Known rows, with every step that occurs
B, A: [ 1.30 -0.13 -0.11 -0.73 -0.06 -1.00 -3.83 -0.81  3.44  2.69  2.68 -0.11
  0.99 -0.69  2.18  2.28 -4.94 -0.30 -0.95  0.04]
W, G: [ 2.00  1.00  1.30 -1.62  1.00 -3.15 -0.71  2.17  2.53  3.76 -0.53 -0.76
  6.29  3.22 -2.87 -3.37  1.98  6.22  1.30 -4.30]
A, B: [ 0.09  0.23  0.68  1.86 -0.95 -1.00  1.47  1.12  1.63 -1.16 -0.32  1.65
 -2.13 -2.85 -0.48 -0.27 -1.47 -0.66 -0.75 -1.97]
X, B, A, G: [-0.36  0.83 -0.01  0.87 -4.08 -0.17 -5.14 -1.55  2.43  1.63  0.62 -2.69
  2.01 -4.31  3.14  2.54 -5.28 -3.10  1.28  3.43]
B, N, G, X: [-0.09 -1.75 -1.62 -1.56  3.39 -0.28  1.93  2.60 -2.10 -2.76  0.30  1.76
  0.68  4.69 -0.28  1.21  2.08 -0.13  1.45  1.69]
A, B, N: [-2.40 -1.94  1.16  2.82 -1.03 -2.66 -1.40  1.31  1.29  0.52  0.51  3.17
 -2.68 -2.91 -1.98 -0.03 -4.51 -2.59  1.94 -2.13]
G, X, B: [ 0.13  2.56  2.43 -1.06  1.41 -5.40 -0.16 -3.68 -0.70 -3.40  2.01 -1.37
 -2.49  3.22 -0.23  0.36  0.27  1.73  0.40  0.40]
W, G, X, B: [ 1.36  2.56  2.46 -1.40  2.30 -6.55 -0.32 -2.84  0.41 -1.92  1.76 -1.14
  0.28  4.43 -0.90 -1.09  0.97  4.32  0.95 -1.03]
G, W: [-2.90  0.61  1.78  2.48 -0.74 -0.87  0.51 -0.01 -2.75 -0.61 -1.66 -3.49
 -1.78  0.54 -0.60 -1.31  3.78  1.62  0.90  4.37]
N, G, A, B: [ 1.68 -0.58 -1.26  2.34  0.80  2.66  5.10  2.16  0.22 -2.45  0.08  1.52
 -2.79 -0.43 -1.87 -0.07  2.22 -0.35 -1.40 -1.95]
G, N, B: [ 0.12  1.51 -1.43 -1.70  2.51  3.33  2.41  0.95 -2.25 -0.26 -1.30  3.28
  1.23  2.75 -0.43 -1.95  3.93  0.20 -1.52  0.70]
W, G, A, B: [ 1.21  0.74 -0.84  2.35 -0.30 -0.06  3.86  1.38  2.40  0.20 -0.58  0.90
 -1.10 -0.72 -2.95 -2.37  2.30  2.42 -0.38 -2.31]
B, N, G, W: [-1.77 -2.31  1.48  2.61  2.14  0.35  1.19  2.55 -4.36 -1.72 -0.79 -1.33
 -0.94  2.10 -0.61  0.06  2.74 -0.19  1.13  2.63]
N, B, X: [-0.74 -0.41 -0.41 -3.30 -1.72  3.84 -1.81 -2.50 -1.05  3.84 -0.95  0.63
  0.15 -3.27 -0.48 -2.20  0.07  0.54 -2.23 -6.07]
B, N, G, A: [ 0.55 -1.16 -1.51  0.70  1.68  3.66  3.50  2.14 -1.56 -0.63  0.79 -0.11
 -0.92  3.59 -3.97 -0.19  3.98  0.31  0.75 -1.55]
A, B, X: [ 0.34 -1.58  0.82 -1.65 -3.26  1.36 -0.25 -1.48  1.42  2.30 -1.41  0.19
 -1.09 -5.59 -0.26 -0.81 -2.54 -0.43 -2.18 -7.41]
W, G, X, B, A: [ 2.56  1.07  0.75 -1.18  2.28 -5.11 -3.46 -3.11  3.40  0.74  3.95 -0.16
  0.76  1.89  2.59  1.93 -4.64  1.76 -0.76  0.29]
X, B, A, G, W: [-2.75  0.54  0.93  3.60 -2.96 -0.53 -2.58 -1.40 -1.33  0.03 -1.15 -4.66
 -0.87 -3.04  2.68  0.76 -0.31 -1.39  1.46  7.70]

Rows
[-0.67  1.40 -2.29 -0.98  0.27  4.61  1.47  1.35 -2.18  0.10 -2.47  2.30
  2.41  0.53  0.51 -1.62  3.53 -1.53 -0.55  2.84] => A, G, N, B
[-4.02  0.56  0.63  3.41 -3.84  1.11 -0.75  0.51 -2.65 -0.01 -3.40 -4.92
 -0.21 -2.54  0.59 -0.88  3.01 -0.74  2.35  7.56] => A, G, W
[ 0.08  0.72 -0.84  2.74 -1.20  1.17  3.79  0.41  1.36 -1.29 -0.33  0.67
 -3.88 -1.86 -2.23 -0.94  1.60 -0.13 -0.77 -0.95] => G, A, B
[ 0.69  0.49 -1.73 -0.62  1.59  1.26 -3.93 -1.37  1.86  2.77  2.85  2.25
  0.20 -0.99  2.60  1.19 -3.71 -0.77 -1.75  1.02] => N, B, A
[ 1.76  1.26  2.02 -1.45  3.42 -3.96  1.04 -2.04 -1.77 -4.50  2.43 -0.63
 -1.33  4.76  0.27  1.17  0.80  1.48 -0.11 -0.73] => N, G, X, B
[-0.89  0.00 -1.40  0.61 -4.77  1.76 -4.72  0.44  2.67  2.85 -0.59 -2.37
  3.17 -4.61  2.90  2.17 -4.28 -3.24  1.60  4.09] => B, A, G
[-0.60 -1.15  1.29  1.71  2.10  1.17  2.34  2.27 -4.40 -2.18 -1.19 -2.54
 -0.21  2.67 -0.04 -0.22  4.53  1.13 -0.02  2.81] => N, G, W
[ 1.76  1.04  0.73 -0.83  1.65 -4.29 -3.49 -3.60  2.77 -0.33  4.13 -0.24
 -1.21  0.99  3.08  2.90 -5.14  0.06 -0.96  1.29] => G, X, B, A
[ 1.50 -3.65  0.39  0.85  3.15  0.84  1.31  4.43 -1.22 -1.78  1.04  3.52
  0.57  1.22 -1.01  1.63 -1.92 -2.16  0.28 -4.10] => A, B, N, G
[ 0.24 -0.63 -0.62 -4.07 -0.83  4.36  0.54 -1.62 -1.36  2.83 -2.02  1.42
  1.32 -1.65 -0.08 -1.96  1.26  0.09 -2.67 -5.61] => G, N, B, X
[ 1.24 -2.15 -0.40 -1.28 -2.11  4.00  2.38 -0.80  0.47  1.38 -1.14  0.14
 -1.46 -3.80 -1.24 -0.69  0.01 -0.09 -2.52 -7.51] => N, G, A, B, X
[ 2.12  0.92  1.93 -0.28  0.90 -3.80 -4.46 -3.42  3.16  0.88  4.37 -0.55
 -0.74 -0.12  2.54  2.82 -6.32 -0.19 -1.24 -1.11] => X, B, A
[-1.74  0.71 -3.69 -0.75 -1.40  1.29 -1.75 -0.33  0.35 -0.19 -0.87 -0.26
  1.19 -0.86  3.03  1.10  0.25 -1.70  1.45  7.69] => N, B, A, G, X
[ 1.33  1.53 -1.34 -2.10  3.40  2.09  2.35  1.81 -1.26  1.10 -1.61  3.51
  3.91  3.94 -1.08 -3.35  4.70  2.66 -1.09 -0.75] => W, G, N, B
[-1.98 -0.29  3.55  1.32  0.04 -5.19 -3.45 -1.82  0.19  0.21  2.37  0.80
 -2.48  0.24 -2.39  0.22 -4.54 -1.15  2.52 -2.74] => X, B, N
[ 0.14 -2.10 -1.72 -0.59  3.32 -0.47  2.60  2.75 -1.59 -3.38  0.17  2.65
 -0.24  3.35 -0.05  1.31  1.35 -0.74  1.00  1.40] => A, B, N, G, X
[ 0.63  0.23 -0.60 -1.41 -2.39  2.23  2.77  2.97 -0.09 -0.63 -3.96 -0.95
  4.57  1.08  0.41  0.36  2.41 -2.03  0.82  2.66] => A, G, N
[ 0.17 -1.19 -0.17 -0.95 -3.41  2.91  1.56 -1.88  1.20  2.22 -1.33 -0.44
 -2.41 -4.85 -1.46 -1.31 -0.33 -0.04 -2.13 -6.70] => G, A, B, X
[-2.39  1.01 -2.35 -0.84 -2.58  0.39 -0.02  0.60 -0.37 -1.15 -2.31 -1.95
  1.41 -0.08  1.03  0.33  2.45 -0.81  2.62  6.49] => A, G, X
